Each row was made from one small tree. The marks that hang from a mark follow it in brackets, in the order of their numbers. Every link used is in the known rows. Write each row's tree.
Known rows
Q231(Q5(Q592)): [-2.48 -1.17  1.24 -1.11  0.70  1.94  2.75 -0.30  0.49 -1.48 -0.90 -0.33
 -3.00 -1.11 -0.92  1.31 -1.90]
Q25(Q564(Q231)): [-5.99 -0.20 -0.06 -0.99 -3.14  1.78  8.67 -0.18  3.74 -3.10 -1.13 -0.78
 -4.96 -0.89 -1.41 -4.91 -6.99]
Q231(Q5): [-3.10 -1.15 -0.51 -2.66 -0.29  1.36  5.41  1.92  1.93 -1.07 -1.13 -1.11
 -3.58 -1.87 -1.63  0.66 -4.19]
Q5(Q296): [-3.26  0.23  2.77 -0.75 -0.48 -1.26  0.42  0.29  0.79 -0.75  0.65 -2.16
 -0.35 -1.91  0.61 -1.22 -1.51]
Q231(Q5(Q296)): [-2.79 -0.78  0.98 -4.03  0.16 -0.49  1.62  1.58  2.03 -0.65 -0.26 -2.29
 -1.49 -2.42 -0.87 -1.44 -1.28]
Q414(Q592): [-2.92 -0.63 -2.99  0.91 -0.21  0.13  0.75 -0.55  2.85  0.34  0.11 -1.50
 -2.63 -0.57  0.31  2.04 -2.58]
Q296(Q5(Q231) Q414): [-2.05 -1.98 -0.39  0.96  2.17 -1.59  2.21 -3.38 -4.75 -0.46 -1.11  0.19
  1.47 -0.92  1.50  4.20 -0.18]
Q25(Q564(Q231(Q5(Q592)))): [-4.72 -1.17 -0.04 -2.03 -1.79  3.23  6.88 -1.05  3.68 -3.68 -1.72 -0.25
 -5.31 -0.65 -2.27 -3.93 -4.35]
Q564(Q25 Q231(Q5(Q592))): [-3.71 -2.23 -0.66 -2.93 -0.58  2.63  1.41  0.10  1.93 -3.60 -2.22 -1.04
 -5.49 -1.01 -3.26 -2.39 -5.86]
Q414(Q296 Q592): [-2.39 -1.10 -6.33  1.17 -0.37 -1.07 -3.47 -0.03  2.86  3.67  1.09 -1.60
 -3.70 -0.60  0.62  1.62 -1.06]
Q296(Q5): [-4.05 -1.51 -0.82  0.15  0.18 -0.08  4.64 -0.86  0.60  0.30 -1.61 -0.24
 -3.09 -0.82 -0.49  4.21 -1.88]
Q564(Q25 Q231(Q5(Q296(Q414) Q592))): [-2.98 -2.95 -0.65 -3.47  0.23 -0.24 -2.45 -0.99 -3.35 -3.61 -0.33 -1.97
  0.25 -1.60 -1.36 -2.88 -2.48]
Q564(Q25 Q231(Q5)): [-4.46 -2.15 -2.01 -4.85 -1.61  1.92  3.97  2.40  3.36 -3.30 -2.31 -1.79
 -6.02 -1.82 -3.70 -3.13 -8.26]
Q592(Q5(Q231) Q414(Q296)): [-2.60 -1.80  1.59  2.91  1.44 -2.51 -4.25 -0.67  1.85  3.75  2.29 -1.88
 -2.24 -2.60  2.06 -0.66  2.56]
Q25(Q564(Q231(Q5(Q296 Q592(Q414))))): [-4.78 -1.38  2.37 -1.75 -1.12  1.03  1.28 -1.37  3.96 -2.89  0.65 -1.98
 -1.80 -2.78 -0.61 -4.49 -0.39]
Q564(Q231(Q5)): [-4.88 -1.68 -1.69 -3.86 -1.03  1.89  5.01  1.44  3.42 -2.43 -1.37 -1.36
 -5.36 -2.23 -2.98 -2.05 -5.99]
Q592(Q5 Q414): [-4.61 -1.59  2.34  2.75  0.07 -0.45  2.23  0.60  1.65  0.19  1.80 -1.86
 -1.30 -2.39  0.97  1.30 -0.81]
Q231(Q5(Q296(Q414))): [-2.36 -1.83 -0.38 -3.03  0.49 -1.24  1.78  0.83 -3.56 -1.21  0.57 -2.04
  2.46 -2.31  0.08  0.25 -0.70]

Write each row's tree
[-1.59 -2.16 -4.76 -3.13  1.08 -1.67 -1.55 -0.12 -1.48  0.01  1.37 -2.65
  2.08 -1.63  0.90  1.61  0.85] -> Q231(Q5(Q296(Q414(Q592))))
[-4.78 -1.87 -1.64 -4.61 -1.78  0.08  6.14  0.08  0.45 -3.31 -0.13 -1.92
 -0.05 -1.84 -1.10 -5.25 -3.37] -> Q25(Q564(Q231(Q5(Q296(Q414)))))
[-4.75 -2.40 -2.54 -0.17 -1.27  1.33  0.89 -0.54  3.95  0.15  0.50 -0.96
 -4.52 -2.15 -1.50 -2.69 -1.47] -> Q25(Q564(Q231(Q5(Q592(Q414(Q296))))))
[-1.46 -1.09  3.35  2.20  2.55 -0.45 -0.16 -4.83 -0.83 -0.21 -1.74  0.68
 -1.82 -0.29  1.33  3.29  1.60] -> Q296(Q5(Q231 Q592))
[-0.97 -1.53 -3.40  1.85  1.42 -2.29 -6.11 -2.04  4.39  4.52  1.37 -1.88
 -3.49 -0.53  2.23 -0.43  2.72] -> Q414(Q296 Q592(Q5(Q231)))
[-4.27 -2.23 -0.81  3.11  0.07 -1.95 -1.77  0.86  1.18  3.80  2.73 -2.13
 -2.60 -2.45  0.78  1.26  1.07] -> Q592(Q5 Q414(Q296))
[-1.77 -0.61  6.11  3.79  2.10  0.02 -2.14 -3.08 -1.11 -1.34  0.76 -0.54
 -0.06 -2.02  2.32  1.30  0.51] -> Q5(Q231 Q592(Q414))
[-1.08 -2.56 -4.22  1.22  2.53 -1.84 -1.25 -4.18 -2.97  0.93 -0.88 -0.42
  1.33 -0.26  2.48  5.48  1.61] -> Q296(Q5(Q231) Q414(Q592))
[-1.28 -0.47  3.83 -0.22  1.54 -2.65 -0.96 -1.98 -4.94 -1.23  0.94 -1.73
  3.72 -1.95  2.48 -1.45  0.43] -> Q5(Q231 Q296(Q414))
[-1.00 -0.62  1.27  0.34  1.88 -2.73 -5.64 -2.91  4.36  1.67  1.49 -2.86
 -0.80 -1.07  3.06 -2.26  3.74] -> Q414(Q592(Q5(Q231 Q296)))
[-3.00 -0.76  5.20  2.55  1.06 -1.34 -3.59 -2.00 -0.63 -0.56  2.14 -1.91
  1.45 -2.51  2.15  0.75  2.00] -> Q5(Q296 Q592(Q414))
[-1.34 -0.18  7.56  2.60  2.30 -1.84 -6.01 -3.42 -0.67 -0.90  1.64 -1.81
  1.77 -2.70  3.18 -0.92  3.42] -> Q5(Q231 Q296 Q592(Q414))
[-2.49 -1.43  3.57 -0.53  1.40 -0.22 -2.45 -0.71  0.66 -0.86  1.20 -2.05
  0.30 -3.16  0.59  0.78  2.33] -> Q231(Q5(Q296 Q592(Q414)))
[-3.11 -1.53  0.46  4.12  0.51 -0.92 -4.63 -1.03 -1.11  2.18  2.33 -0.99
 -1.30 -1.93  1.00  2.39  0.86] -> Q5(Q592(Q414(Q296)))
[-1.39 -1.01  2.87  4.32  1.96 -1.36 -6.32 -2.60 -1.05  1.70  1.67 -0.76
 -1.28 -1.98  2.06  0.70  2.35] -> Q5(Q231 Q592(Q414(Q296)))
[-0.55 -0.67  4.97  1.81  2.54 -2.29 -3.84 -4.30 -5.94 -1.84  1.39 -0.91
  4.34 -1.16  3.40 -1.02  2.98] -> Q5(Q231 Q296(Q414) Q592)
[-1.99 -1.74  4.02  3.56  2.99 -0.64 -2.16 -4.72 -1.11 -0.01 -0.40  0.11
 -0.35 -1.70  2.10  4.89  2.96] -> Q296(Q5(Q231 Q592(Q414)))
[-4.22 -0.77  1.37 -3.23 -1.55  1.37  3.23 -1.33  4.30 -3.12 -0.59 -1.35
 -3.03 -1.39 -1.22 -5.66 -1.66] -> Q25(Q564(Q231(Q5(Q296 Q592))))
